What can hang from each mark
j120: j251 j840
j251: j120
j840: j120 j488 j656
j488: j392 j840 j862
j454: j392
j862: j488
j392: j454 j488
j656: j251 j840

Every row comes from one small tree of marks. Brackets hold a mark, then the marks that hang from it, in the order of their numbers. Every link used is in the known rows. Which tree was each row made from?
Known rows
{j251 {j120 j840}}: | -129 | -172 |   79 |   30 |   10 |   83 |  141 |    5 |  102 |   87 | -123 |  -52 |  153 |  172 |   59 |   93 |  -64 |  -38 | -116 |  -30 |  -18 |   71 |   45 |  191 |  -31 |
{j840 j120 {j488 j392} {j656 j251}}: | -436 | -403 |   97 |  189 |  174 | -258 |  -32 |   78 |  -62 | -121 | -268 |  -28 |  -41 |   74 |  125 |   71 |  -89 |   45 |   82 | -354 |  128 |   43 |  -31 |  183 |   37 |
{j454 {j392 j488}}: |   41 |    0 |  -88 |  -18 | -105 |   21 |  -40 |  -84 | -214 |  -24 |  -33 |   35 | -117 | -108 |   54 |  -69 |  -15 |  -44 |   47 |  131 |  122 |  -18 |   23 | -185 | -102 |
{j454 j392}: |  129 |  -17 | -176 | -119 |  -17 |   16 |  -35 |  -79 | -163 |   32 |   29 |  -35 |  -79 | -102 |   30 |    0 |   42 |   -8 |   43 |  188 |   61 |  -16 |  -16 |  -87 |   58 |
{j488 j840}: |   70 | -122 |  -72 |   84 |  -74 |  -24 |   66 |    0 |   62 |  114 |  -11 | -119 |  -13 |   57 |    2 |    4 |  -88 |   30 |   -5 | -152 |  -19 |  -16 |   51 | -118 | -160 |
{j120 j251 j840}: | -295 |  131 |  193 | -243 |  -98 |  -59 |  270 | -331 | -110 |  237 |  122 |   -3 |  134 |  269 |   21 |  -21 |  -70 |   -6 | -241 | -128 | -159 |  -14 |   27 |   38 | -271 |
{j488 j840 j862}: |   12 | -276 | -225 |  202 |  -69 |  158 |   75 |  -75 |  -23 |  128 |  -38 | -159 |  -18 |   22 |  -54 |   14 | -122 |  -44 |  -58 | -194 |  -55 |  109 |  102 | -177 | -310 |
{j392 j488}: | -118 |   25 |  141 |  143 | -132 |    9 |   -6 |   -2 |  -68 |  -78 |  -91 |   99 |  -58 |  -11 |   34 |  -99 |  -80 |  -47 |    7 |  -79 |   90 |    2 |   54 | -133 | -230 |
{j840 j120 {j488 j862}}: | -438 | -395 |  134 |  265 |   90 |    4 |   14 |    9 |  -82 |  -89 | -290 |  -17 |   49 |    6 |    5 | -104 |  -86 |  -61 | -100 | -203 |  214 |  111 |   63 |    1 |  -85 |
{j488 {j392 j454} j840}: |  213 | -305 | -203 |   79 | -142 | -138 |   36 |  -21 |  158 |   79 |   33 |  -82 |  -84 |  -73 |    1 |   55 |  -96 |   72 |   67 |  -80 |   27 |    4 |  107 | -104 | -241 |
{j251 {j120 {j840 j656}}}: | -159 | -180 |    0 |   63 |   -2 |   50 |   70 |   26 |  108 |   92 | -167 |  -60 |  140 |  155 |   98 |  142 |  -72 |  -11 | -107 | -124 |  -32 |   68 |   42 |  226 |  -14 |
{j840 j120 j488}: | -398 | -288 |  246 |  183 |   86 | -124 |    7 |   56 |  -20 | -102 | -269 |   13 |   54 |   28 |   43 | -116 |  -63 |  -14 |  -61 | -180 |  241 |   24 |   26 |   43 |   19 |
{j120 {j840 {j488 j392 j862}}}: | -194 |  -96 |  -64 |   -5 |  -62 |  -22 |   68 | -271 | -144 |   94 |  -66 |  -55 |   33 |  119 |   35 |    2 |  -75 |  -43 | -132 | -217 |  -24 |   78 |   80 |  -38 | -265 |
{j656 {j840 {j120 j251} {j488 j392}}}: | -465 | -204 |  143 |  124 |  163 | -190 |  168 | -123 | -115 |  -75 | -173 |   31 | -132 |  231 |   44 |  -37 |  -93 | -124 | -103 | -234 |  -48 |  -18 |   87 |   67 | -116 |
{j120 j251 {j840 j488 j656}}: | -498 |   84 |  123 | -151 |  -35 | -180 |  122 | -303 | -121 |  181 |  -20 |   25 |  128 |  253 |   91 |  -36 | -109 |   -4 | -276 | -392 | -119 |  -31 |   51 |   38 | -293 |
{j251 j120}: | -101 | -231 |   46 |   95 |  105 |   68 |   62 |  131 |  153 |  -12 | -139 |   -8 |   92 |   62 |   29 |   69 |  -31 |  -56 |  -26 |   20 |   32 |   69 |   35 |  180 |   76 |
{j488 j392 j840 j862}: |   95 | -408 | -379 |  185 |  -98 |   41 |   60 | -161 |   -9 |  141 |  -18 | -198 | -139 |  -58 |  -45 |  106 |  -94 |  -31 |   82 | -190 |  -39 |  153 |  122 | -114 | -300 |
{j120 j251 {j840 j488}}: | -458 |   98 |  233 | -205 |  -20 | -129 |  220 | -338 | -138 |  177 |   40 |   42 |  146 |  282 |   36 | -105 | -100 |  -43 | -291 | -256 |  -97 |  -23 |   52 |  -20 | -316 |
{j488 {j840 j120 j656}}: |  -88 | -299 |  -55 |  225 | -115 |  -88 |   15 |   83 |   93 |  109 | -179 | -172 |   -2 |   41 |   72 |   72 | -114 |   93 |   18 | -290 |   76 |    3 |   32 |   16 |  -72 |
{j656 {j840 j120 {j488 j392 j862}}}: | -372 | -299 |   -2 |  258 |  148 |  -60 |   97 |  -84 | -142 | -115 | -237 |  -16 | -157 |  164 |   28 |   -6 |  -99 | -144 |  -74 | -228 |  -23 |   54 |  104 |   31 | -132 |
{j392 {j488 j840}}: |  -68 |  -62 |   86 |  205 | -182 |   -8 |   40 |   -3 |  -23 |    0 |  -98 |   13 |  -67 |   30 |   37 |  -99 | -141 |  -34 |    2 | -192 |   78 |  -12 |   93 | -217 | -342 |
{j488 {j392 j454} {j840 j120} j862}: |   34 | -622 | -229 |  288 | -163 |   28 |   94 |  -42 |   85 |   83 | -102 | -157 |  -67 |  -93 |  -36 |   68 | -145 |   34 |   18 | -118 |  104 |  144 |  144 |  -78 | -336 |
{j488 {j840 j120}}: |  -45 | -289 |   56 |  172 |  -96 |  -35 |  115 |   45 |   77 |  100 | -117 | -153 |   16 |   68 |   17 |    6 | -105 |   59 |   -1 | -152 |   91 |    8 |   41 |  -33 |  -99 |
{j862 {j488 {j392 j454} j840}}: |  -31 | -257 | -148 |  225 |  -72 |  -24 |   24 |   -2 |   13 |  -36 | -114 |  -44 |  -90 |  -58 |   56 |  -25 | -152 |  -36 |  110 | -161 |   53 |   53 |   39 | -238 | -247 |
{j840 {j120 j251} {j488 j862}}: | -611 | -362 |  240 |  157 |  117 |  -55 |  119 | -100 | -102 |  -25 | -220 |   27 |   85 |   78 |  -11 | -146 | -103 |  -82 | -178 | -242 |  152 |   95 |   68 |   14 | -168 |
{j488 {j392 j454} j862}: |   83 | -333 | -285 |  117 |  -66 |   67 |  -19 |  -90 |   10 |  -22 |   16 |   -2 |  -78 | -157 |  -55 |   65 |  -41 |  -25 |   18 |   37 |   10 |  134 |  103 |  -46 | -235 |
{j454 {j392 {j488 j840}}}: |   76 |  -62 | -118 |   25 | -140 |   11 |   -6 |  -86 | -183 |   31 |  -38 |  -19 | -126 |  -81 |   56 |  -69 |  -57 |  -29 |   45 |   55 |  112 |  -19 |   47 | -240 | -179 |

Write each row's tree
| -107 | -169 |  -15 |  286 | -178 |  118 |   48 |  -54 |  -84 |   10 | -115 |  -12 |  -70 |    8 |   -3 |  -89 | -164 |  -81 |  -37 | -217 |   49 |   70 |  124 | -260 | -445 |  {j392 {j488 j840 j862}}
| -383 | -487 |   28 |  251 |   77 |  -84 |    1 |  -58 |  -70 |  -81 | -275 |  -42 |  -32 |  -51 |   11 |  -43 |  -66 |  -50 |    3 | -202 |  227 |  142 |   75 |   42 |  -78 |  {j840 j120 {j488 j392 j862}}
|  -66 | -219 | -167 |  216 |  -42 |  -28 |   33 |  -52 |  -42 |   -2 | -130 |  -97 | -119 |  -32 |   62 |    3 | -125 |  -60 |  164 | -214 |   35 |   75 |   15 | -205 | -175 |  {j862 {j488 j392 j840}}
| -469 | -248 |  237 |  188 |  351 |   35 |  278 |   12 | -264 | -180 | -137 |   21 |  -76 |  413 |   20 |  -17 | -160 | -167 | -117 | -214 | -168 |   23 |   10 |   42 | -177 |  {j656 j251 {j840 j120 {j488 j862}}}
|  -28 | -220 |  -83 |  130 |   40 |  -29 |   70 |  101 |   78 |   88 |  -68 | -130 |   14 |  147 |   62 |  112 | -132 |   36 |   15 | -275 |  -91 |   -1 |   16 |   12 | -128 |  {j488 {j840 {j656 {j251 j120}}}}
|   15 |  -72 | -158 |   43 | -106 |  110 |  -35 | -115 | -254 |  -18 |  -49 |   19 | -122 | -125 |   28 |  -66 |  -29 |  -77 |   25 |  113 |  102 |   40 |   46 | -210 | -175 |  {j454 {j392 {j488 j862}}}
| -135 | -179 |  -29 |   52 |   72 | -180 |  -88 |  -31 |   25 | -109 |  -88 |   90 |  -35 |  -75 |   19 |  -83 |  -45 |  -25 |  -22 | -128 |  121 |    1 |   80 |  -70 | -127 |  {j840 {j488 {j392 j454}}}
| -576 | -362 |   80 |  139 |   65 | -337 |  -46 |  -61 |   -6 |  -13 | -272 |    3 |  -20 |    2 |  111 |    8 |  -74 |   31 |  -16 | -407 |  162 |   34 |   38 |  176 |  -21 |  {j840 {j120 j251} {j488 j392} j656}
| -416 |   28 |  160 | -214 |  -35 | -189 |  213 | -384 | -130 |  184 |   50 |   23 |   84 |  237 |   40 |  -60 |  -83 |  -38 | -221 | -251 |  -93 |    0 |   65 |   12 | -311 |  {j120 j251 {j840 {j488 j392}}}
|  110 | -468 | -468 |  249 | -152 |   -6 |  -55 |  -59 |   86 |  100 |  -55 | -136 | -109 | -132 |    1 |  134 | -140 |   38 |   27 | -255 |  -28 |  114 |  148 | -112 | -371 |  {j488 {j392 j454} {j840 j656} j862}
| -178 | -457 | -123 |  306 |  -15 |  109 |  112 |   36 |  -50 |   95 | -154 | -201 |    1 |  109 |   15 |   99 | -170 |   19 |  -22 | -314 |  -28 |  119 |   43 |  -19 | -243 |  {j488 {j840 j120 {j656 j251}} j862}
| -239 | -304 | -294 |  210 |   46 | -129 | -223 |  -33 |   -9 |  -89 | -189 |   38 |  -64 | -140 |   60 |   28 |  -83 |  -22 |  -34 | -351 |   63 |   74 |  103 |  -35 | -197 |  {j840 {j488 {j392 j454} j862} j656}
| -398 | -234 |  241 |  120 |  338 | -114 |  261 |   -2 | -213 | -181 | -114 |   19 | -134 |  385 |   51 |   23 | -130 | -124 |  -20 | -192 | -143 |  -11 |   -4 |   97 |  -95 |  {j656 j251 {j840 j120 {j488 j392}}}
| -164 | -116 |  -52 |    3 |  -84 |  -16 |   61 | -236 | -104 |   72 |  -54 |  -19 |   55 |   97 |   32 |  -16 |  -97 |  -27 | -165 | -180 |   -9 |   62 |   96 |  -58 | -311 |  {j120 {j840 {j488 {j392 j454} j862}}}
| -174 | -284 | -136 |  137 |   71 |  -58 |  -79 |  -81 |  -35 |  -99 | -106 |   60 |  -39 | -100 |  -19 |  -74 |  -70 |  -73 |  -60 | -157 |   92 |   84 |  116 | -114 | -233 |  {j840 {j488 {j392 j454} j862}}
| -443 | -171 |  311 |  132 |  354 |  -56 |  270 |   49 | -224 | -186 | -126 |   41 |  -76 |  425 |   48 |  -20 | -145 | -132 |  -91 | -193 | -147 |  -34 |  -12 |   66 | -100 |  {j656 j251 {j840 j120 j488}}
| -226 | -159 | -122 |  179 |  147 |  -43 |   42 |  -98 | -119 | -130 | -114 |   58 | -161 |  132 |    8 |  -24 | -101 | -161 | -110 | -194 | -116 |   13 |  131 |  -76 | -244 |  {j656 {j840 {j488 {j392 j454} j862}}}
| -198 | -187 |  158 |  277 | -145 |  -41 |   63 |   74 |  -44 |  -23 | -177 |  -14 |  -52 |   87 |   83 |  -35 | -175 |   10 |   27 | -278 |   91 |    1 |   48 | -108 | -290 |  {j392 {j488 {j840 j120 {j656 j251}}}}
|   10 | -133 |  124 |  226 | -240 |    6 |   19 |   94 |   84 |  -70 |  -62 |  123 |    2 |  -34 |   23 | -154 | -198 |   11 | -100 |  -94 |  121 |  -55 |  138 | -282 | -478 |  {j392 j454 {j488 j840}}
| -243 | -198 |  106 |   56 |   69 |   38 |  109 |   -8 |   77 |   47 | -181 |  -21 |  160 |  182 |   69 |   36 |  -86 |  -65 | -150 | -120 |   25 |   68 |   64 |  152 |  -63 |  {j251 {j120 {j840 j488}}}
| -247 | -200 |  187 |   -1 |  235 |  122 |  252 |   26 |  -87 |  -22 |  -27 |  -11 |  130 |  320 |   24 |   61 | -119 |  -83 |  -99 |  -86 | -134 |   83 |  -22 |  122 | -128 |  {j656 {j251 {j120 {j840 {j488 j862}}}}}
| -278 | -270 | -311 |  201 |   78 | -136 | -216 |  -80 |  -64 |  -58 | -209 |  -13 |  -95 | -110 |   64 |   54 |  -56 |  -40 |   18 | -403 |   43 |   97 |   80 |   -2 | -135 |  {j840 {j488 j392 j862} j656}
|  -76 | -165 |  -93 |  166 |  -21 |   -6 |  -26 |   -3 |  -29 | -114 | -109 |   43 |  -82 | -100 |   56 |  -28 |  -91 |  -58 |  117 |  -53 |   67 |   63 |    1 | -160 | -136 |  {j862 {j488 {j392 j454}}}
| -113 | -369 |  -62 |  287 |  -91 |  -33 |   58 |   31 |   24 |  -43 | -190 |  -66 |  -70 |  -52 |   67 |  -24 | -161 |  -17 |  118 | -159 |  129 |   70 |   34 | -181 | -203 |  {j862 {j488 {j392 j454} {j840 j120}}}
| -447 |  -49 |   84 | -158 |  -31 | -101 |  219 | -414 | -172 |  190 |   35 |    0 |   83 |  218 |   12 |  -54 | -101 |  -72 | -250 | -274 | -108 |   61 |   88 |  -16 | -384 |  {j120 j251 {j840 {j488 j392 j862}}}
| -134 |  -42 |   22 |  -55 |  -86 | -102 |   56 | -201 |  -64 |   66 |  -41 |    0 |   59 |  109 |   57 |  -25 |  -76 |   10 | -143 | -159 |   11 |    5 |   71 |  -32 | -234 |  {j120 {j840 {j488 {j392 j454}}}}
| -295 |  -72 |  -54 |  182 |  183 |   13 |   55 |  -86 | -168 | -111 | -139 |   36 | -127 |  194 |    6 |  -50 |  -98 | -184 | -149 | -233 | -141 |    6 |  107 |  -79 | -197 |  {j656 {j840 {j488 j862}}}
| -255 | -251 |   17 |  298 |   15 |   23 |   67 |   87 |  -66 |  -35 | -226 | -100 |  -24 |   92 |  105 |   -1 | -175 |  -28 |   90 | -308 |   41 |   52 |  -37 | -143 | -139 |  {j862 {j488 {j840 j120 {j656 j251}}}}
| -261 | -171 |  153 |  251 | -196 |  -80 |   54 |    2 |  -11 |   28 | -181 |    0 |  -40 |   53 |   77 |  -67 | -164 |    6 |  -20 | -299 |  108 |   -7 |   81 | -116 | -320 |  {j392 {j488 {j840 {j120 j251} j656}}}
| -150 | -178 |  177 |  268 | -193 |  -13 |   73 |   31 |  -15 |   -7 | -172 |   -9 |  -48 |   37 |   47 |  -96 | -150 |   -8 |   10 | -189 |  152 |    6 |   84 | -160 | -295 |  {j392 {j488 {j840 j120}}}
| -575 | -256 |  345 |   73 |  109 | -179 |  116 |  -49 |  -44 |  -36 | -201 |   53 |   88 |  101 |   26 | -154 |  -79 |  -38 | -141 | -220 |  182 |    9 |   35 |   58 |  -64 |  {j840 {j120 j251} j488}
| -234 | -419 |  -21 |  221 |  -76 |  105 |  200 |  -94 |  -24 |  162 |  -94 | -165 |   32 |   88 |  -50 |  -12 | -149 |  -32 | -110 | -218 |   12 |  119 |   98 |  -81 | -308 |  {j488 {j840 {j120 j251}} j862}
|  -10 | -217 | -130 |  128 | -149 |   92 |   22 |  -93 | -216 |   33 | -106 |  -58 | -115 |  -94 |   36 |  -63 |  -79 |  -51 |   21 |   38 |  147 |   50 |   66 | -227 | -223 |  {j454 {j392 {j488 {j840 j120} j862}}}
| -419 | -238 |   75 |  268 |  163 |   -1 |  105 |  -41 | -151 | -125 | -245 |    7 |  -97 |  207 |   22 |  -47 | -114 | -151 | -141 | -225 |  -39 |   30 |   98 |    1 | -140 |  {j656 {j840 j120 {j488 j862}}}
| -239 | -252 |  -42 |  326 |  -50 |   10 |    9 |   70 |  -32 |  -15 | -265 | -106 |  -31 |   19 |  105 |  -12 | -162 |  -24 |   81 | -307 |   85 |   52 |  -10 | -155 | -126 |  {j862 {j488 {j840 j120 j656}}}
| -217 | -249 | -154 |  123 |  104 |  -63 |  -74 | -126 |  -89 |  -64 | -123 |    8 |  -72 |  -70 |  -11 |  -44 |  -43 |  -97 |   -8 | -208 |   73 |  105 |   91 |  -78 | -164 |  {j840 {j488 j392 j862}}
| -421 | -244 |  142 |  164 |  445 |  100 |  270 |   54 | -169 | -177 | -126 |   53 |  -37 |  440 |   22 |   29 | -167 | -236 | -145 | -204 | -254 |   47 |   46 |   81 | -183 |  {j656 {j251 j120} {j840 {j488 j862}}}
| -194 | -193 | -191 |  124 |   45 | -257 | -231 |   17 |   52 |  -99 | -172 |   67 |  -58 | -118 |   98 |   17 |  -60 |   30 |    1 | -324 |   89 |   -7 |   69 |    2 |  -92 |  {j840 {j488 {j392 j454}} j656}
| -110 |   68 |   19 |  -75 |  -59 |  -12 |  100 | -120 | -116 |  120 |   11 |  -71 |   79 |  241 |   98 |  115 |  -80 |   57 |  -98 | -202 | -160 |   -6 |  -33 |   83 | -142 |  {j120 {j840 {j656 j251}}}
| -497 | -312 |  201 |  203 |  195 | -171 |  -19 |  138 |  -74 | -131 | -285 |    1 |   44 |  131 |  118 |    6 | -110 |   30 |  -20 | -362 |  112 |   11 |  -42 |  142 |   31 |  {j840 j120 j488 {j656 j251}}
| -264 | -258 |  140 |  145 |   74 |  -71 |   46 |  152 |  -34 |  -46 | -164 |  -63 |   26 |  123 |   98 |  121 |  -68 |   85 |   51 | -179 |   34 |   21 |  -87 |  223 |   95 |  {j840 j120 {j656 j251}}
| -169 | -270 |  129 |   97 |  -74 |  -76 |  194 |  -26 |   61 |  149 |  -68 | -126 |   41 |  121 |    6 |  -21 | -116 |   43 |  -57 | -181 |   49 |    1 |   45 |  -22 | -154 |  {j488 {j840 {j120 j251}}}
| -272 | -429 | -137 |  270 |  -92 |   53 |  100 |  -60 |   -7 |  171 | -154 | -182 |   18 |   60 |    5 |   58 | -158 |    6 |  -93 | -350 |   -9 |  114 |   89 |  -30 | -285 |  {j488 {j840 {j120 j251} j656} j862}
| -298 | -414 |  154 |  176 |   43 | -203 |  -12 |   38 |   42 | -124 | -241 |   39 |    0 |  -60 |   46 |  -79 |  -69 |   20 |  -12 | -127 |  276 |   37 |   64 |   54 |  -40 |  {j840 j120 {j488 {j392 j454}}}
|   25 | -143 | -245 |  107 | -149 |   76 |  -50 | -100 | -217 |   44 |  -85 |  -50 | -135 | -110 |   55 |  -31 |  -76 |  -44 |   26 |  -30 |   87 |   33 |   68 | -245 | -241 |  {j454 {j392 {j488 {j840 j656} j862}}}
| -276 | -138 |  268 |   92 |  267 |   19 |  315 |   55 | -192 | -128 |  -44 |   -2 |  -86 |  420 |   32 |   59 | -115 |  -91 |  -40 |  -65 | -208 |  -26 |  -44 |  122 |  -52 |  {j656 j251 {j840 j120}}
| -207 | -241 |   34 |  290 |  -39 |   50 |   78 |   45 |  -41 |  -19 | -223 |  -92 |  -18 |   42 |   67 |  -59 | -154 |  -51 |   68 | -211 |   97 |   62 |   -5 | -190 | -142 |  {j862 {j488 {j840 j120}}}
